Known rows, with every way that one mark hangs from another:
{J_76 J_9}: [-2.66 -2.27 -0.12 -0.56  2.37  0.69  1.05  1.89 -0.01 -1.50 -0.55  1.50
 -1.35 -1.34 -1.99  0.02 -3.41 -0.95  1.50 -1.29  3.26 -0.35 -3.62 -0.51
 -1.90  4.28 -0.29  2.83  2.76 -3.58]
{J_305 J_725 {J_903 {J_76 J_9 {J_541 J_319}}}}: [-2.77  0.93 -0.75  0.46 -0.48 -1.06  0.55  0.30 -0.92 -2.02  0.86  1.33
  0.07 -0.91 -2.84 -0.90  0.45  0.79 -0.26 -0.65 -2.09  0.72 -1.80  1.96
 -1.11  2.01 -0.68  0.76 -1.93 -3.72]
{J_531 {J_319 J_161 {J_541 {J_76 {J_903 {J_305 J_725}}}}}}: [ 1.59  2.82  0.75  0.82 -2.86  0.81  0.37 -0.16 -0.70  1.11  0.75  1.77
 -2.19 -1.23  0.27 -0.85  0.84  1.45  1.76 -1.54 -1.60 -2.58 -3.18 -2.13
 -1.33  1.05 -3.16 -0.02  1.53  0.51]
{J_725 {J_305 {J_903 {J_76 J_9 {J_541 J_319 J_531}}}}}: [-1.44 -2.54 -0.42  1.66 -1.34  2.90  0.24  0.21 -0.18  0.58  1.64  0.93
 -1.44  1.19 -2.48  2.11 -0.57  2.27 -3.46 -2.04 -1.08  0.27 -2.09 -0.36
 -0.80 -0.55  2.06  0.36 -0.84 -2.97]
{J_903 {J_76 J_9 {J_541 J_531}} {J_305 J_725}}: [-2.31 -0.35 -2.01  0.06  0.19  0.81 -1.94  1.92 -1.18 -1.34 -0.14  1.51
 -0.76 -0.43  1.34  0.25  0.87  1.69 -2.10 -3.70  1.86  0.42 -2.90 -1.96
 -0.92 -1.07 -0.29  2.87  0.02 -3.36]
{J_541 J_76 {J_319 J_161} J_531}: [ 2.64 -0.99  0.39  2.21 -2.77  0.16  1.74 -0.24  0.05  1.19  2.33 -1.02
 -1.36  0.26 -1.06  0.70 -2.20  0.06 -1.66 -3.72 -2.25 -2.46 -1.22 -1.39
 -1.87  1.57  0.73 -2.86  1.61 -1.44]
{J_9 J_76}: [-1.39 -3.81 -0.35  2.00  2.75 -0.49 -0.28 -0.12  0.31 -1.03 -2.17  1.01
 -1.06 -1.17 -3.50  1.56 -1.90 -0.60  0.23 -3.07  3.25 -0.27 -3.89 -1.12
  0.92  1.17  0.88  1.38  2.81 -1.91]
{J_725 J_305}: [-2.31 -5.07  0.93  1.78  1.06  2.18 -1.57  1.21 -0.05  0.93 -0.08  1.88
 -1.90 -0.96 -2.47  1.63 -3.28  0.24 -1.44 -3.33  3.67 -1.62 -6.07 -3.25
 -0.86  2.14  1.07  2.34  3.76 -1.26]
{J_531 {J_319 J_161 {J_541 {J_76 J_9 {J_903 J_305}}}}}: [ 1.90  2.97  0.48 -0.05 -1.91  2.10  1.75  0.11  0.36  1.16  0.17  1.71
 -3.28 -0.07  0.23  0.01 -0.33  1.77  2.53 -0.67 -1.15 -2.03 -1.88 -1.41
 -1.41  1.71 -2.44  0.16  1.96 -0.72]
{J_305 J_725 {J_903 {J_76 J_9 {J_541 J_531}}}}: [-3.34 -0.04 -1.95  0.26 -0.51 -0.05 -0.13  0.39 -1.34 -1.70  0.48  1.74
  1.33 -0.26 -0.63  0.43  0.82 -0.11 -1.45 -1.26 -1.38  0.87 -1.32  1.40
 -0.61  0.51  0.13  2.57 -1.84 -3.70]
{J_161 {J_319 J_531 {J_541 J_76}}}: [ 1.73 -0.91 -0.63  2.11 -1.31 -0.72  1.39  1.26 -1.28  0.72 -0.92  0.80
  0.83  1.60 -0.76  1.65  1.23 -2.36 -0.44  0.61  0.36 -5.08 -3.15  0.79
 -0.39  0.08  0.50 -0.09  3.64  1.21]
{J_903 {J_76 J_9 {J_541 J_531}} J_305}: [-1.12 -1.31 -2.56  1.15  0.82  1.64 -0.61  1.59 -0.18 -0.43 -1.25  1.25
 -1.63 -0.03  1.52  2.17 -0.29  2.54 -2.10 -3.82  2.95  0.16 -2.91 -2.60
 -0.21 -1.09  1.47  1.97  0.99 -2.37]
{J_319 J_161}: [-0.27 -1.50  0.30  1.24  0.40 -0.20  1.19  0.86  0.45  0.36 -1.46  0.51
 -2.09 -1.73 -1.03  0.51 -3.49 -0.02 -0.63 -2.50  1.31 -0.99 -4.08 -3.32
 -0.94  4.16 -0.98  1.08  5.06 -1.12]
{J_541 {J_319 J_531}}: [ 0.33 -2.17 -0.10  1.54  0.35 -1.01  0.98  0.70  0.40 -0.63 -0.07 -0.96
 -1.61 -0.09 -2.05  1.24 -1.24 -0.54  0.37 -0.83  1.50 -1.83 -4.85 -1.62
 -2.18  2.11  1.61 -1.79  2.27 -0.14]
{J_161 {J_319 J_531 {J_541 {J_76 J_9 J_903}}}}: [ 1.80  1.20 -0.24  0.95 -2.01  1.29  3.10  1.96 -1.16  0.00 -0.94  1.91
  1.16  2.38 -1.21  2.31  1.75 -2.31  0.53  1.43 -1.09 -3.43 -1.26  2.47
 -1.10  1.56 -0.62  0.25  1.64  0.18]
{J_305 {J_903 {J_76 J_9 {J_541 {J_531 J_319}}}}}: [-1.91 -0.36 -2.45  1.82 -0.33  0.95  1.51 -0.99 -0.53 -1.38  0.01  1.17
 -0.96 -0.04 -0.84  2.19 -0.22  1.32 -0.34 -0.81 -0.18  1.05 -1.35  0.92
  0.09 -0.07  1.58  0.45 -1.86 -3.22]
{J_541 {J_76 J_9 J_903} J_319 J_531}: [ 0.41 -0.73  0.69  1.04 -1.87  2.92  2.69  0.33  0.12 -0.48  3.00  0.85
 -0.08  0.65 -2.38  1.86 -1.12 -0.18  1.09 -2.65 -2.00 -1.11  0.10  2.03
 -2.85  2.36  0.69 -2.28 -2.09 -2.91]
{J_319 J_161 J_531 {J_541 {J_76 J_9 J_903}}}: [ 3.21  2.58 -0.81 -1.11 -3.05  1.55  1.94  0.38 -0.80  1.47 -1.24  0.72
 -0.51  2.05 -0.09  1.65  1.59 -1.59 -0.55  1.46 -2.52 -3.57 -0.43  0.54
 -1.06  1.27 -0.45  0.94  2.82  0.41]
{J_903 {J_76 J_9 {J_541 {J_319 J_161} J_531}} J_305}: [ 1.34  0.91 -1.49  0.96 -1.43  1.02  1.22  1.26  1.01  0.35  0.15 -0.54
 -3.29  0.54  1.21  0.71 -0.81  3.55 -2.69 -3.64 -0.33  1.03 -1.61 -3.20
 -1.48 -0.33 -0.47 -0.65  1.29 -2.45]
{J_319 J_161 {J_541 {J_76 J_9 J_903} J_531}}: [ 1.69  1.74 -0.29 -0.40 -3.36  2.15  2.19  0.10 -0.32  2.10  1.18  0.50
 -0.13  1.24  0.69  1.59 -0.35 -0.74 -0.33 -0.92 -2.75 -3.23  0.84  0.31
 -2.02  0.65 -1.60  0.56  2.30 -1.52]
{J_161 {J_319 J_531 J_541}}: [ 0.48 -0.65 -0.68  1.67 -0.55 -1.34  1.95  1.72 -0.64  0.36 -1.44  0.28
  0.26  0.81 -0.20  1.79  0.39 -1.93 -0.14  1.30  1.44 -3.87 -4.27 -0.73
 -1.18  0.56 -0.67  0.13  4.32  1.05]
{J_9 {J_76 {J_541 J_319} J_903}}: [-0.45 -0.98  0.05  3.39 -0.31  1.15  2.21 -2.85  1.94  0.06 -0.79 -0.42
 -2.19 -1.21 -3.86  2.83 -1.21  2.40  1.01 -3.78  0.21 -0.02 -1.37 -0.40
 -0.33  0.44 -0.92 -2.32  0.63 -0.68]
{J_76 J_9 J_541 {J_903 {J_305 J_725}}}: [-3.16  1.23  0.18 -0.40  0.26  3.28  0.08  1.82  0.86 -1.23 -0.36  2.81
 -1.35 -1.66 -0.15 -0.33 -0.32  1.92  1.94 -2.99  1.53 -0.06 -2.64 -1.11
 -2.26  3.30 -3.27  2.91  0.65 -1.72]
{J_9 {J_76 J_541 J_903}}: [-1.17 -1.53 -0.71  3.05  0.40  1.91  1.12 -2.42  1.38 -0.31 -2.19  0.53
 -1.42 -1.33 -3.03  3.35 -1.14  1.67  0.51 -3.90  1.69  0.06 -1.74 -0.70
  0.87  0.44 -0.50  0.12  1.56 -0.48]

Rows:
[-0.99  0.29 -1.80  1.81 -1.12 -1.49 -0.02 -0.41 -1.18 -1.19 -0.15  0.63
  0.67 -0.24 -2.01  0.73  2.25  0.38 -1.56 -0.13 -1.99 -0.41 -3.36  0.64
 -0.25  0.45  1.27 -0.37 -1.35 -0.66]	{J_305 J_725 {J_903 {J_76 {J_541 {J_319 J_531}}}}}
[ 0.07 -0.19 -0.63  2.37 -2.82 -0.02  2.27 -1.54  1.25  1.46  1.88 -2.59
 -2.96 -1.23  0.46  0.83 -2.76  2.38 -1.45 -4.22 -0.38 -1.41 -1.57 -3.71
 -2.48  0.23 -1.97 -2.82  2.51 -1.11]	{J_76 {J_541 {J_319 J_161} J_531}}
[-1.15 -0.39  0.92 -0.41  0.97  3.59 -0.75  2.83 -0.61 -1.64 -0.26  4.34
  0.24 -0.58 -1.86 -0.02 -0.03 -0.34  1.90 -2.45  0.50 -1.03 -2.43  0.80
 -1.49  4.53 -0.48  3.00 -0.11 -1.93]	{J_541 {J_76 J_9 {J_903 {J_305 J_725}}}}
[ 1.42  0.00 -0.44  0.56 -0.97 -0.27  1.79  2.28 -1.69  0.20 -0.67  1.17
  0.46  2.28 -0.72  1.15  1.11 -2.80  0.38  1.41  0.14 -4.06 -1.85  1.87
 -0.84  0.98 -0.03  0.85  2.83 -0.61]	{J_161 {J_319 J_531 {J_541 {J_76 J_9}}}}
[-1.06 -0.21  0.45  3.25 -1.23  1.75  2.50 -2.18  1.64  0.26  0.80 -0.25
 -1.89 -2.02 -2.27  2.26 -2.60  2.85  1.58 -3.26  0.35 -1.09 -2.59 -1.32
 -2.29  2.26 -1.66 -3.05  0.87  0.27]	{J_76 {J_541 J_319} J_903}
[-2.48  0.34  1.09 -1.05  1.21  3.48  0.18  3.78  0.40 -2.02 -1.08  4.38
 -0.49 -1.27 -1.10 -0.39 -0.58  0.47  2.50 -1.61  1.44  0.52 -3.80 -0.69
 -2.15  5.27 -2.28  3.46  0.67 -2.13]	{J_76 J_9 {J_903 {J_305 J_725}}}
[-2.48 -2.82 -0.76  1.42  0.07  2.82 -0.58  0.50 -0.66  0.22 -0.77  2.45
 -0.93  0.36 -2.92  2.04 -0.95  1.72 -2.75 -1.65  0.67  0.05 -3.09 -0.21
  0.68  0.95  1.86  2.97  0.81 -2.50]	{J_725 {J_305 {J_903 {J_76 J_9 J_541}}}}
[-0.52  1.43 -2.07  1.38 -1.62  0.86  2.49 -1.01 -0.44 -0.43 -0.43  0.61
 -2.09  0.20 -0.43  1.59 -0.47  1.67 -0.99 -0.95 -2.22  1.55 -0.46 -0.01
  0.06  0.58  0.26  0.04 -0.49 -2.85]	{J_305 {J_903 {J_76 J_9 {J_541 {J_531 {J_319 J_161}}}}}}
[-0.94 -1.32 -1.35  3.11  0.15 -0.57  0.96 -1.41  0.48 -0.11 -0.49  0.24
 -0.51 -1.23 -2.52  2.12 -1.05  2.42 -0.88 -1.30 -0.51 -0.18 -3.04  0.11
  0.24  1.22  1.57 -1.54 -0.13 -0.87]	{J_305 {J_903 {J_76 {J_541 J_319}}}}
[-1.79 -0.90 -0.66 -0.85  2.32 -0.24 -2.01  3.85 -1.26 -2.42 -1.48  3.42
 -0.52 -0.70 -0.47 -0.65  0.19  0.34 -0.36 -1.88  2.46  0.88 -4.91 -1.28
 -0.83  2.45 -0.05  4.00  1.02 -3.37]	{J_903 {J_76 J_9} {J_305 J_725}}
[ 2.80  0.35 -0.44  2.38 -1.31  2.05  1.30  2.68 -0.17  0.88 -1.66  2.47
  0.64  1.77  0.25  2.71  2.40 -0.59  0.10  0.23 -0.08 -4.54 -3.18 -0.11
 -0.22  0.85 -0.07 -0.27  2.69  2.74]	{J_161 {J_319 J_531 {J_541 {J_76 {J_903 J_305}}}}}
[-1.17 -1.99 -0.92  1.37  1.81 -0.61 -2.80  2.87 -1.15 -1.49 -1.58  2.98
 -0.36 -1.46 -0.51  0.22  0.10  1.00 -1.40 -2.93  2.77 -0.10 -6.42 -2.60
 -0.09  1.58  0.84  2.82  1.82 -1.20]	{J_903 J_76 {J_305 J_725}}
[ 1.23  1.36  0.08  0.66 -2.87  3.18  2.95 -0.38 -0.35 -0.43  1.43  1.76
 -1.94  0.67 -0.90  1.58 -0.99 -0.58  0.84 -2.47 -2.53  0.07  0.52  0.38
 -1.43  2.55 -0.70 -0.68 -1.16 -2.70]	{J_541 {J_76 J_9 J_903} {J_531 {J_319 J_161}}}
[-1.13 -1.80 -1.62  3.29 -0.72  2.29  1.05 -2.40  1.15  0.10 -1.07  0.10
 -0.46 -0.37 -1.71  4.02 -0.24  1.38 -0.85 -4.48  0.98 -0.01 -1.00 -0.80
  0.48 -1.30  0.30 -0.16  0.64 -0.48]	{J_9 {J_76 {J_541 J_531} J_903}}
[ 2.53  1.88 -0.24  2.00 -2.43  3.12  2.47 -0.18  2.11  1.21 -1.59 -0.31
 -3.21 -0.41  0.44  1.94  0.20  3.70 -0.60 -2.77 -0.88 -1.12 -2.94 -3.92
 -1.70  2.16 -1.86 -2.34  2.46  2.56]	{J_76 {J_541 {J_319 J_161 J_531}} {J_903 J_305}}
[-0.03 -0.94 -0.55  1.68 -1.31 -0.06  1.68 -0.44  0.01  0.21  0.69 -0.50
 -2.94 -1.08  0.58  1.18 -2.45  0.27  0.17 -2.91  0.47 -0.47 -3.43 -3.53
 -1.59  1.16 -0.47 -0.59  1.99 -1.71]	{J_541 {J_531 {J_319 J_161}}}
[ 1.21  0.39 -0.45  1.83 -2.32 -0.67  2.13 -1.71  0.77  0.76 -0.23 -2.34
 -3.32 -0.62 -0.44  0.85 -1.18  1.30 -1.40 -2.24 -0.07 -1.95 -2.92 -3.22
 -1.80  1.28 -1.10 -2.53  3.68  0.30]	{J_76 {J_541 {J_319 J_161 J_531}}}
[ 4.39  1.65 -1.07  0.50 -2.36  2.08  0.23  1.18  0.16  2.53 -2.16  1.04
 -0.45  1.54  1.19  2.16  2.15  0.09 -1.03 -0.05 -1.26 -4.30 -2.64 -1.84
 -0.11  0.41  0.16  0.38  4.12  3.36]	{J_319 J_161 J_531 {J_541 {J_76 {J_903 J_305}}}}
[ 0.62 -0.93 -0.75  2.93 -1.59 -0.38  1.91 -2.12  1.43  1.12  0.17 -2.59
 -3.06 -0.45 -1.71  1.47 -1.44  1.77 -2.08 -4.87 -0.55 -0.35 -0.77 -2.40
 -0.51 -1.18 -0.99 -2.15  2.01 -1.72]	{J_9 {J_76 {J_541 {J_319 J_161} J_531}}}
[ 0.69 -3.19  0.22  2.60 -0.88  0.19  0.38 -0.12 -0.10  0.48  2.89 -0.47
 -0.15 -0.05 -1.61  1.29 -1.90 -0.45 -0.31 -3.69 -0.14 -2.78 -2.06 -0.22
 -2.03  0.72  2.19 -2.71  0.04 -1.83]	{J_541 J_76 J_319 J_531}
[ 0.33 -1.48  0.22  2.76 -0.48 -0.84  1.52  1.14 -0.72  0.94  0.29  1.20
  0.63 -0.01 -1.16  1.22 -0.89 -1.15  0.58 -0.85  0.78 -4.57 -2.74  0.53
 -0.81  1.13 -1.07 -0.17  3.72 -0.48]	{J_161 {J_319 {J_541 J_76}}}
[ 2.33  1.00 -0.41  0.68 -1.24  2.52  2.23  3.21 -0.32  0.06 -1.75  2.79
  0.37  2.41 -0.10  1.86  2.65 -0.93  0.54  1.15 -0.44 -3.59 -1.92  1.11
 -0.86  1.41 -0.52  0.85  2.21  0.97]	{J_161 {J_319 J_531 {J_541 {J_76 J_9 {J_903 J_305}}}}}
[ 0.15 -1.66 -1.33  2.56  0.09 -0.69  1.03 -2.07  0.69 -0.26 -1.16 -1.95
 -2.28 -0.08 -2.87  1.99  0.11  1.04 -0.60 -2.98  1.60 -0.97 -2.57 -1.28
  0.23 -0.99  0.90 -1.91  1.84 -0.82]	{J_9 {J_76 {J_541 {J_319 J_531}}}}
[ 0.31 -1.83 -0.23  2.93 -1.21 -0.45  1.71  1.18 -0.90  1.25  1.41  0.85
  1.21  0.82  0.08  1.81 -0.32 -1.31 -0.52 -1.20  0.07 -4.58 -1.78  0.41
 -1.24 -0.60 -0.50 -0.43  2.64 -0.58]	{J_161 {J_319 {J_541 J_76 J_531}}}
[ 2.08  1.31  1.25  0.52 -3.53  2.84  3.88  0.07  0.47  0.23  2.25  0.42
 -1.31  0.89 -1.84  1.26 -1.48 -0.03 -0.36 -2.81 -4.33 -0.44  1.20  0.82
 -2.78  3.11 -0.97 -2.53 -0.63 -2.56]	{J_541 {J_76 J_9 J_903} {J_319 J_161} J_531}
[-0.89 -1.58 -0.54  2.37 -0.81 -0.93  2.26  1.61  0.06  0.88  0.52  0.11
  0.30 -0.08  0.46  1.80 -1.42 -0.96 -0.13 -0.79  1.21 -3.38 -3.33 -1.01
 -1.76 -0.03 -1.62 -0.06  3.52 -0.82]	{J_161 {J_319 {J_541 J_531}}}
[-0.96 -1.68  0.11  1.56  1.78  2.18 -0.58  1.32  0.77 -1.32 -2.45  3.40
 -0.47 -1.18 -2.61  1.25  0.39  1.16  0.81 -3.43  1.52  0.54 -4.09 -1.28
  0.55  2.19 -0.98  2.32  1.31 -0.52]	{J_9 {J_76 {J_903 {J_305 J_725}}}}
[ 2.48 -0.69  1.34  1.93 -1.38 -0.37  1.75 -0.05  0.39  0.73  0.98 -0.08
 -2.11 -0.88 -2.76 -0.20 -2.98  0.25 -0.13 -3.30 -1.56 -2.44 -2.14 -1.47
 -1.42  3.64  0.17 -2.47  2.82 -1.19]	{J_541 J_76 {J_319 J_161}}
[-0.47 -1.64 -1.93  3.46 -1.55 -1.02  0.46 -2.09 -0.17  0.01  1.41 -1.52
 -1.24 -0.78 -0.40  2.87 -1.29  2.01 -2.46 -3.49  0.71 -0.67 -2.49 -1.79
 -0.81 -1.87  1.39 -2.85  0.15 -1.90]	{J_903 {J_76 {J_541 J_319 J_531}}}
[-0.47 -1.67 -0.75  1.12 -1.34  2.37  0.02  0.34 -0.37  0.09 -0.16  0.75
 -1.68  1.95 -3.12  2.22  0.76  1.19 -3.17 -0.34 -0.80  0.07 -3.05 -0.13
  0.11  0.30  2.50  0.67 -0.02 -1.67]	{J_725 {J_305 {J_903 {J_76 J_9 {J_541 {J_319 J_531}}}}}}
[-2.32 -1.00 -2.04  1.28  1.17  0.83  0.96  0.07 -0.26 -1.20 -1.65  1.69
 -0.08 -0.60 -2.02  1.90 -0.85  1.14 -0.44 -0.57  0.38  0.81 -1.97  1.12
  0.50  1.92  1.50  1.68  0.09 -2.75]	{J_305 {J_903 {J_76 J_9 J_541}}}
[-0.69 -1.27  0.74  0.64  0.59  2.94  1.11  0.82 -0.29 -0.93 -0.35  3.17
  0.18 -0.42 -2.97  1.88 -1.50 -0.88  1.87 -1.95  0.41 -0.80 -1.33  1.77
 -1.15  4.70  0.67  1.28  0.35 -2.27]	{J_541 {J_76 J_9 J_903}}
[-0.19  1.36 -1.95  1.15 -2.25 -0.33  1.79 -1.30 -0.89 -0.41  0.25 -0.70
 -3.36 -0.26  0.51  1.68 -1.23  1.50 -1.81 -2.94 -0.27  1.39 -0.76 -1.83
 -0.64 -1.01 -0.40 -0.51  0.41 -3.65]	{J_903 {J_76 J_9 {J_541 {J_531 {J_319 J_161}}}}}
[ 0.23 -1.22 -0.52  3.63 -0.33  3.06  1.33 -1.29  2.54  0.51 -0.35 -0.12
 -2.13 -0.39 -1.64  2.88  0.04  3.78 -0.43 -5.07  0.39  0.02 -1.62 -2.00
 -0.27 -1.18 -0.44 -1.94  0.01  0.09]	{J_9 {J_76 {J_541 J_319 J_531} {J_903 J_305}}}
